Known rows, with every step that occurs
c, a, s: [ 12.6  20.5 -40.3  11.8 -32.7  11.3  16.5 -12.2  -9.5  -7.3   2.8  10.2
   2.1   1.7 -24.7  -0.4   4.1  28.4 -13.2  15.8  -5.4  -1.4  18.0   7.9
  -6.1  14.1  -9.1  -5.7]
g, x, b, s: [ 13.1  29.7   8.4   4.8 -43.8  -3.9  10.2 -14.8  21.5 -16.3 -24.2   2.4
  14.5  -6.9  -8.0  -2.7  21.3 -20.8  -5.8  15.8  14.4 -21.1 -12.2 -34.8
 -14.4  -4.6 -16.7  43.7]
x, b, s: [ 11.2   3.9   6.2   6.5 -28.6 -11.7   1.4   3.7   9.1 -12.3 -12.2   3.6
   6.2  -4.2 -11.2  12.4  12.3 -19.4 -15.7  12.9  18.9 -20.4 -11.9 -30.9
 -26.5   5.7 -23.5  32.8]
g, x, b: [  7.8  40.6  27.8  -0.9 -22.1 -11.6   7.6 -21.3   6.0  23.2 -17.6 -24.4
  18.9   4.6  -7.7 -15.4  31.0 -20.1  21.5  11.6  10.1 -28.5   1.4 -14.8
  -2.0 -16.0 -16.9  28.8]
a, s, b, f: [  9.8   0.4 -31.8   9.7 -22.5  -0.8  29.8 -12.5 -21.2 -10.1  13.4  14.2
   5.9  18.4 -18.1 -18.1  31.7  18.3  -9.2  21.9   0.3 -25.3   5.1 -14.7
   4.5  25.8  -6.4  25.8]
f, b, c: [  7.5   6.9  19.3  13.4 -22.7 -10.2  16.0  -9.6 -42.8 -13.7  26.4  15.8
  -8.8   9.2 -10.7   3.1  25.4 -19.2  10.5   3.4  -1.3 -12.8  -0.9  -8.4
  20.6   8.7  15.2  11.8]
s, h: [ 21.6 -15.2   5.6  -9.4 -11.0   4.8  -7.8   3.0 -11.8 -10.9  10.6 -10.3
  28.5  14.2 -13.7  19.7  12.9  -8.3 -11.0  12.2 -11.9  -2.2 -11.4  24.2
  -9.4  -8.0  21.0  -7.8]
g, s, b, f: [ 13.0  -4.1 -32.2  16.6 -23.0  -1.6  13.5 -24.3 -31.4  -0.4  13.6   8.5
  -3.8  15.3 -11.0  -6.8  44.0  23.6  -4.8  24.2   5.1 -21.0  14.5 -25.7
  11.0  28.7  -1.8  21.4]
u, b, f: [-17.6   0.3 -18.3  10.2   5.2   0.5  -1.8   8.4 -30.4  11.1   9.6  -0.5
  20.2 -15.0  -3.1  -1.9  20.3   8.5 -16.5  13.8  -9.4 -34.2   9.5 -27.5
  33.0  10.7   5.8  28.5]
g, x, b, c, a, s, h: [ 37.3  24.1  -6.5   8.7 -54.4   7.7  14.4 -25.6 -32.5 -14.8  11.7  -2.4
  37.2  12.7 -45.4  17.0  40.7   3.3  -8.9  31.0 -18.1 -25.0   3.8   6.5
  -4.1   1.9   5.4   5.5]
u, b: [-15.4  21.9   2.4   0.7  -9.5   5.3   9.2   8.2 -38.1  18.6   5.2 -34.0
  14.4 -13.6  24.3  -1.7   0.6   4.3   3.3   2.9   0.3  -8.9  22.6 -22.0
  38.8 -11.5   4.6  17.8]
x, g, s: [  4.1  16.6 -22.7  11.7 -26.3  12.4 -18.0  12.5   0.2  15.6   9.4  11.8
 -31.2   0.2   7.2  11.0  20.3  37.4  -0.1  16.0  -5.2   0.0  30.3 -45.4
   6.6  -5.5   5.8 -28.7]
u, b, c, g: [-29.4  21.1 -10.0  24.8   1.8 -13.7   9.2  24.9 -33.3   9.3  17.8 -11.9
  16.7 -23.4 -27.8  30.6  16.7  22.2 -21.7   5.3 -16.0  -8.0  20.0 -40.1
  56.2  -7.7 -14.4  20.9]
b, f, g, s, a, c: [ 16.6  32.4 -42.3  10.0 -11.9   9.5 -21.9 -20.6 -42.9 -10.0  -7.3  43.3
  13.8  14.5 -14.8  62.1  46.2   3.8 -13.4  18.0 -20.6 -22.3  45.5 -44.0
  22.4  36.5   7.3  -3.9]
x, b: [  5.8   7.4  25.5   1.1  -5.2 -21.3  -2.8   0.0 -10.6  28.5  -2.8 -23.8
   9.6   8.0 -10.8   3.6  20.7 -18.0   9.7   7.8  14.6 -29.9   0.2  -8.6
 -16.9  -3.3 -25.7  15.9]
u, b, s, v: [-15.9  13.0 -28.8   7.4 -17.9  13.6   0.8   1.9   1.6   0.7 -14.0   6.0
  -1.5 -11.8 -10.4   9.0  19.4 -12.3 -23.9  25.7   5.7  15.8   9.0   1.1
  26.2   1.8   8.7  21.6]
f, b: [  6.9  13.5  11.4  -7.0 -21.6  -8.6  11.8   2.4  -8.7   6.5  10.1 -14.8
   0.3  23.0  12.8 -15.9  11.2 -22.4  11.4   7.6  13.9  -1.0  -3.4  29.8
   3.9 -10.3  18.7  11.6]
b, c, a, s, v: [ -0.3  15.3 -45.7  21.4 -19.7  11.9   9.1 -19.4 -12.0   0.9   2.7  32.1
 -13.7   1.5 -53.3  10.8  34.3  11.2 -17.4  29.7 -10.4  12.1  20.1  24.3
  15.6  21.7   0.6  -8.8]
s, v: [-11.0   1.5 -18.3   1.9   8.9   4.9  -7.2  -4.6  13.6  17.3  -9.1  10.0
 -10.7   5.0 -23.9   3.3  22.8 -11.6  -7.3  17.6  -0.1  19.9   5.2  33.9
  10.7   2.8   9.2  -6.6]
x, b, s, a: [  7.1   0.3  -4.0  22.7 -32.0   5.0   7.3   5.4 -24.5  15.4 -18.7  12.1
  13.7   3.7 -25.9  43.0  33.4 -20.0 -11.1  28.6  11.4  -3.0  -2.0  -8.6
 -26.2  18.6 -37.9  19.6]
a, c, g: [-12.5  31.0 -26.8   4.6  13.2 -14.1  -9.6  11.8   9.5  -2.3  -2.2   8.7
  21.2  -1.4 -29.4  32.0  10.7  13.9 -24.2   3.2 -16.5  -3.0  19.4 -20.4
  34.2  -5.1  -4.9   3.4]
u, b, f, g: [-17.5  17.0 -14.2   2.6  12.4  -7.8 -19.7  39.3 -24.0  -3.6   7.7  -9.2
  29.1  -3.3  10.6  30.8  14.5   9.7 -29.0  -2.3  -9.5 -45.4  15.7 -47.2
  35.5   2.0   5.2  23.8]
b, s, h: [ 26.2 -16.3  -4.8  -5.5 -32.0   9.6  -5.1   4.2  -0.2 -37.9   1.7   7.9
  28.1   6.1 -15.0  27.1   9.0 -12.2 -28.7  18.8  -5.7  -0.1 -21.6   6.8
 -19.8  -1.8  18.4   9.4]
a, c: [ 10.9  24.0  -8.3  -5.2   0.6  -0.5  -8.4 -20.1 -13.4 -18.9  -1.5  26.8
   8.8   6.5  -3.0  19.1   8.7  -9.3   0.9  -2.7 -11.9 -12.9  18.0 -23.4
  22.6  12.4  16.1  -2.9]
u, b, c, g, s, v: [-17.4  29.8 -44.0  17.5 -11.4   2.2  -6.4 -14.6 -18.2  19.5   0.1   1.0
 -13.4 -10.6 -32.2  23.5  46.0  18.9 -17.4  30.9  -8.8  17.1  46.8 -13.8
  50.1   5.0   6.1   6.0]
h, s: [ -9.0  -6.6  14.6   7.7   2.7   8.7 -27.2   2.9  42.7 -16.9  -5.3  -4.8
 -24.0  16.2 -22.3  -2.2   0.5  17.5   1.8  -0.6  -7.6  -0.6  10.6 -10.8
 -16.9  -3.9 -27.9  12.9]
h, s, b, f, g: [ -7.1   3.3  -4.0  10.4   5.0  -9.2 -17.2  30.9   2.0 -17.7  10.7  -5.1
   9.7  29.0 -11.9  24.4  27.7  19.1 -20.8   0.3  -2.1 -37.4   7.5 -39.8
   8.4   7.5 -19.2  26.3]

Rows
[ 17.7  12.7  -2.3  18.7 -41.6  -1.3  45.8 -25.6 -57.7 -24.5  27.2  14.2
 -10.0  13.0 -17.9  -0.7  29.0  11.4  12.9   8.9  -2.9 -10.5  13.4 -38.0
  20.2  21.9  -8.7  14.6]  a, s, b, c
[ 16.5  54.0 -12.0   7.9 -33.8   6.1  -4.9 -12.9 -21.8 -14.7 -26.4  30.1
  33.0  11.1 -15.1  56.3  41.8 -25.4  -8.0  16.3  -7.7 -24.2  19.8 -47.5
  16.6  14.7  -8.4  20.2]  f, g, x, b, s, a, c
[ 10.4  22.2 -17.5   8.0  -6.3  10.7  -2.6 -17.0 -38.1   2.5  -8.7  33.0
  15.5  12.2 -16.9  43.9  27.9 -12.8   2.0  11.2 -15.2  -1.3  24.3 -11.7
  18.4  22.7  -0.4  -8.8]  s, a, c
[  4.1  39.2 -31.9  20.5 -34.1   7.5  13.9 -33.3  -6.8  12.8  -8.7  18.6
  -2.3   3.5 -57.6   0.5  52.7  -0.3  -4.6  35.2  -6.0  -1.8  20.6  16.0
  15.8  11.9  -6.7   7.6]  g, x, b, c, a, s, v
[ -0.7  59.5  11.9   1.4 -14.0 -21.5   0.8 -12.6  11.6  21.2 -19.1 -18.6
  32.3   3.3 -26.3   4.8  37.5 -12.2   6.3  13.2  -0.7 -30.4  13.0 -27.5
  19.9 -18.6 -20.5  30.6]  a, c, g, x, b
[ -9.0  21.7  -6.8  12.7   2.2 -20.2  -5.6  -1.4  15.1  20.3  -9.2   1.6
  30.9  -4.1 -41.8  -3.0  46.8   0.3 -15.0  22.2  -5.0 -46.3  -3.7 -22.0
   8.0   0.0 -20.2  42.0]  c, g, x, b, f
[ -2.4  27.0 -12.1  25.6 -36.2   4.2  13.5   6.5  -3.6  19.4 -28.1   5.8
  26.4  -2.7 -37.4  38.9  42.6 -10.9 -16.2  33.8   3.9   0.1   0.8 -12.7
  -8.1   3.7 -40.5  30.6]  c, g, x, b, s, a
[-10.4  54.4  -6.5  -0.4 -13.2   5.8  -3.0   5.0   1.3  -7.6 -11.9  -8.0
  36.1  -7.1  13.3   1.4  24.2   4.7  -8.5   2.9 -13.3 -36.7  13.7 -46.2
  46.4 -13.2  14.6  35.1]  u, b, f, g, x
[ -0.6  17.7 -40.9  23.0 -21.0  11.3  -0.4  -3.4 -24.9  28.8 -11.0   3.2
   1.6   3.2 -26.6  46.7  37.8  24.2 -11.2  29.8  -7.2  21.6  37.7  -4.2
   5.6  14.0 -22.2  -6.2]  c, g, s, a
[ 24.1  -0.9 -12.1  -0.2 -31.9  15.0 -21.9  11.5 -11.4   1.8  17.4  -0.1
   4.0  14.9  -6.1  29.5  28.9  20.0 -11.2  25.7 -16.3  -1.8  12.3 -11.4
  -4.4 -13.2  25.6 -31.2]  x, g, s, h
[ -4.4 -18.1  -8.0  20.7  -3.5  -0.9   0.5  -2.4   2.4  -8.7  13.2   4.7
  -5.8  25.6 -30.8 -10.2  36.0  23.5  -5.8  16.4  -0.2 -23.6  -0.1 -17.0
   0.7  19.5 -25.0  33.3]  h, s, b, f
[  2.1   1.9 -41.5  20.7 -15.7  -9.2  12.1 -10.3 -20.8   5.5  13.8   2.6
   3.5  11.7 -24.4   2.7  46.3  34.2 -18.8  26.9   2.0 -17.2  16.3 -26.5
  18.4  20.0 -10.5  25.2]  c, g, s, b, f
[  5.7  51.5  29.3  -5.5 -17.3 -17.1  -4.6  -1.0   5.9  16.4 -17.5 -31.1
  29.0  10.5   1.7   5.5  29.0 -19.5  11.4   2.8   8.6 -40.8   5.0 -32.3
   3.4 -20.7 -16.0  28.6]  f, g, x, b
[  4.7  18.9  -7.0  12.1  -5.1  16.9 -20.5 -16.6 -10.8 -10.1 -11.6  30.5
   0.9  22.4 -31.2  41.7  28.8  -1.6   3.7  10.7 -20.6  -1.8  32.2 -18.2
   7.9  20.9 -17.3  -0.8]  h, s, a, c
[ -1.5  59.6 -14.5  15.6 -42.1   1.1  41.9 -22.2  -1.2 -12.7  -2.4   0.1
  16.1  -1.1 -28.9 -12.7  32.6  22.3   3.2  16.0 -13.4  -1.1  16.0 -33.9
  43.8 -11.7  -8.7  31.7]  a, s, b, c, g, x
[  4.3   4.4 -22.1  54.7 -41.2   5.4  16.5  -0.4 -65.1  18.9  38.5  11.0
 -16.4   3.8 -37.1  31.1  47.3  44.7  -5.6  22.9  -0.1  -4.4  16.2 -33.0
  31.8  16.3 -19.9 -17.9]  x, g, s, b, c, a
[-10.4   7.2 -11.2  42.8 -20.3   4.0  10.6  -2.0 -70.8  13.5  27.0  -1.6
   9.9 -20.7 -29.2  28.3  24.6  22.0 -12.0  10.2  -6.7 -13.2  15.0 -19.8
  45.3  14.4 -11.8   3.9]  u, b, c, a
[ 27.4  16.9 -30.2  -6.7 -24.0   0.7 -19.0 -14.5 -12.8 -17.2   6.9  -2.8
  27.2  14.1 -24.6  43.1  30.8  15.8 -23.4  23.4 -21.0  -0.5  25.6  -7.4
  12.2  -2.4  24.7  -7.9]  a, c, g, s, h
[ 32.9   9.0 -11.9 -13.7 -26.0   4.4 -24.7  -0.4 -18.5 -22.5   7.5 -15.5
  22.9  20.5   3.0  43.9  22.4   8.0 -17.9  13.2 -12.0 -10.2  18.0 -11.4
  -5.0  -4.2  29.1 -11.0]  f, g, s, h
[ -4.2  34.2 -11.5  10.1   1.2 -21.0  -8.7 -11.4   9.1  11.2 -10.0  14.9
  35.1  -1.2 -43.7   5.0  51.8  -4.6 -15.0  21.0 -11.2 -53.6   4.9 -33.7
  19.2   6.3 -13.0  38.9]  a, c, g, x, b, f
[-14.8  48.9 -10.9   4.5 -12.3   0.3  11.9  -3.6  34.9   4.4 -19.7 -11.3
  23.6  -9.3 -17.1 -10.5  15.7  14.6  -5.3   9.0 -11.7   5.2   5.1  -7.7
  31.8 -27.0  -2.5  21.9]  c, g, x
[  7.3  14.6 -47.3  17.3 -15.7  -9.4   8.8 -19.8 -27.0  -4.3  13.0  15.2
   7.9  14.7 -26.6  11.8  51.4  30.5 -17.2  25.4  -3.9 -22.8  25.9 -38.6
  30.3  26.8  -2.5  24.2]  a, c, g, s, b, f
[ 32.3   4.1 -12.4 -16.3 -31.8  11.9   6.0  -7.9  -7.7 -27.3   6.6  -2.1
  25.6  19.1 -14.7   9.0   9.4   1.2 -12.0  17.9 -17.5  -4.4   2.3  19.6
 -17.5  -2.4  21.7  -5.3]  a, s, h
[ 26.6  27.7  -1.6  -4.5 -39.4  -5.2  -5.7  -5.1   7.9 -26.2 -10.3  -1.1
  52.1   8.8 -35.6  36.0  35.2 -19.5 -28.1  27.2  -9.4 -21.6 -10.0 -15.4
  -1.2 -13.5   6.3  28.8]  a, c, g, x, b, s, h
[-11.8  60.7 -13.9  13.7 -14.5  12.3  -4.4 -14.9  32.7  -3.4 -27.0   9.5
  22.5   5.6 -39.4  16.7  33.1  14.1  -2.3  16.3 -25.5   4.7  26.1 -21.1
  33.4 -13.7 -16.5  22.1]  h, s, a, c, g, x
[  7.7  48.1  -5.6   5.7 -37.9 -10.6   4.2 -11.0  24.7 -19.4 -25.8  10.0
  26.2  -6.8 -23.1  15.7  26.4 -15.0 -18.2  17.5   5.6 -23.6  -0.3 -47.5
   6.0  -5.9 -18.5  44.7]  a, c, g, x, b, s
[ 11.1   9.4  -1.2  32.4 -42.2   2.3  23.5 -10.7 -60.6  -0.4  35.5  14.8
 -27.3  10.1 -11.5  15.1  44.5  27.0  14.5  14.0  -1.2  -8.2  21.6 -63.6
  31.6  13.7  -5.9  -5.3]  x, g, s, b, c
[ -5.8  47.3  16.6   4.2 -13.4 -20.4   6.2  -3.7  18.4  31.5 -18.4 -32.7
  28.0   0.3 -24.7  -4.5  33.5  -7.0   5.6  15.0   5.4 -24.4   4.7 -14.8
   8.7 -24.7 -27.6  33.3]  c, g, x, b
[ -1.2 -10.0   0.6  10.4   9.5 -20.5 -11.8   3.1  -7.1  18.3   3.1   8.2
  15.7   1.5 -30.5   2.4  37.4  -8.6 -12.0  16.3   2.3 -51.0  -8.0 -17.2
 -11.7  18.3 -18.5  28.4]  x, b, f
[ 10.9  38.7   9.3   1.6 -39.5  -8.2   0.0   1.1  21.6 -22.1 -24.0  -2.5
  22.8  -2.8  -1.0  13.2  19.4 -20.3 -13.4  10.3  14.1 -30.9  -8.1 -48.7
 -10.5  -8.8 -16.0  43.3]  f, g, x, b, s
[ 12.0   8.2  -4.5   0.5 -42.2  -0.5  14.0   3.7   9.2 -29.2  -3.5  10.8
  -1.0   8.3   7.8  -2.8   4.1 -22.1 -13.5  12.5  17.9   0.8 -16.1   0.1
  -9.6   0.5  12.4  29.5]  f, b, s
[ -5.9  25.7 -38.6  14.1 -16.9  -5.9  -4.9 -17.2  -3.2  13.8   2.6  11.1
 -21.1   8.5 -37.7  17.3  50.6   5.5 -13.4  33.1  -1.9  20.5  33.7  11.9
  32.7   5.6  14.4   2.3]  f, b, c, g, s, v
[  7.8  39.5 -45.4   2.8 -15.4  -4.7 -13.6 -21.0  -1.3  -7.8  -4.4   9.0
  -2.2  -0.8 -14.7  29.2  23.4  30.8 -14.7  12.8 -11.4   2.2  48.5 -40.8
  26.7   6.8   5.4  -0.1]  a, c, g, s
[ 17.5  27.4 -19.6   8.3 -34.2  11.0   4.8 -15.5 -31.9 -16.7 -10.6  40.2
  14.5  16.6 -11.2  42.6  30.4 -27.4  -6.3  19.3  -4.5  -1.2  14.3 -10.1
  12.3  22.9   8.6   9.0]  f, b, s, a, c
[ -0.7  69.5 -23.1   8.6 -40.0   6.7  17.6 -13.4  15.6  -8.9 -25.1  15.0
  33.8   5.0 -22.9  16.0  36.3  -8.1  -9.8  24.4 -10.7   4.9  11.9 -12.2
  39.3 -12.8   5.6  32.0]  f, b, s, a, c, g, x
[ 22.7   3.5 -19.7   5.4 -26.4  -0.4 -11.1 -10.1 -24.3 -17.4  17.0  -1.3
  17.6   5.4 -34.5  42.1  34.8  19.8 -22.8  23.8 -20.6   0.0  18.4 -11.3
   9.3  -0.6  16.3  -4.0]  b, c, g, s, h
[  3.0  -3.7 -20.6  22.6 -29.6  19.4  10.4   4.6 -17.7  -2.8 -17.0  27.5
   7.8  -2.2 -18.5  39.4  20.1  -8.4 -16.4  23.6   1.2  15.4  -2.6  -2.1
 -15.8  20.4 -21.8   9.9]  b, s, a
[ -5.4  33.2 -16.4  19.2  -2.6 -13.4  -5.7  -9.0  -6.8  25.1 -14.1  18.7
  39.4   2.3 -51.1  21.6  63.9  -6.6 -14.4  29.9 -12.9 -46.5   9.0 -25.1
  16.2  13.3 -22.5  35.9]  s, a, c, g, x, b, f
[  2.7  -5.2  22.2  29.7 -22.7  -0.1  16.4 -16.4 -34.6 -22.7  26.3   4.5
 -23.2  19.8 -30.5   6.0  31.6  14.8  15.3   4.1  -3.5  -8.4   9.0 -40.0
  16.3  14.3 -27.8  22.2]  h, s, b, c
[ 19.2  41.3 -32.1   4.7 -18.7  10.9 -16.7 -21.0 -42.9  -8.2  -9.6  29.9
  10.2  16.9  -3.6  61.9  35.5   0.7  -3.2  11.3 -15.8  -8.5  48.9 -40.3
  21.8  26.3   6.6 -11.4]  f, g, s, a, c
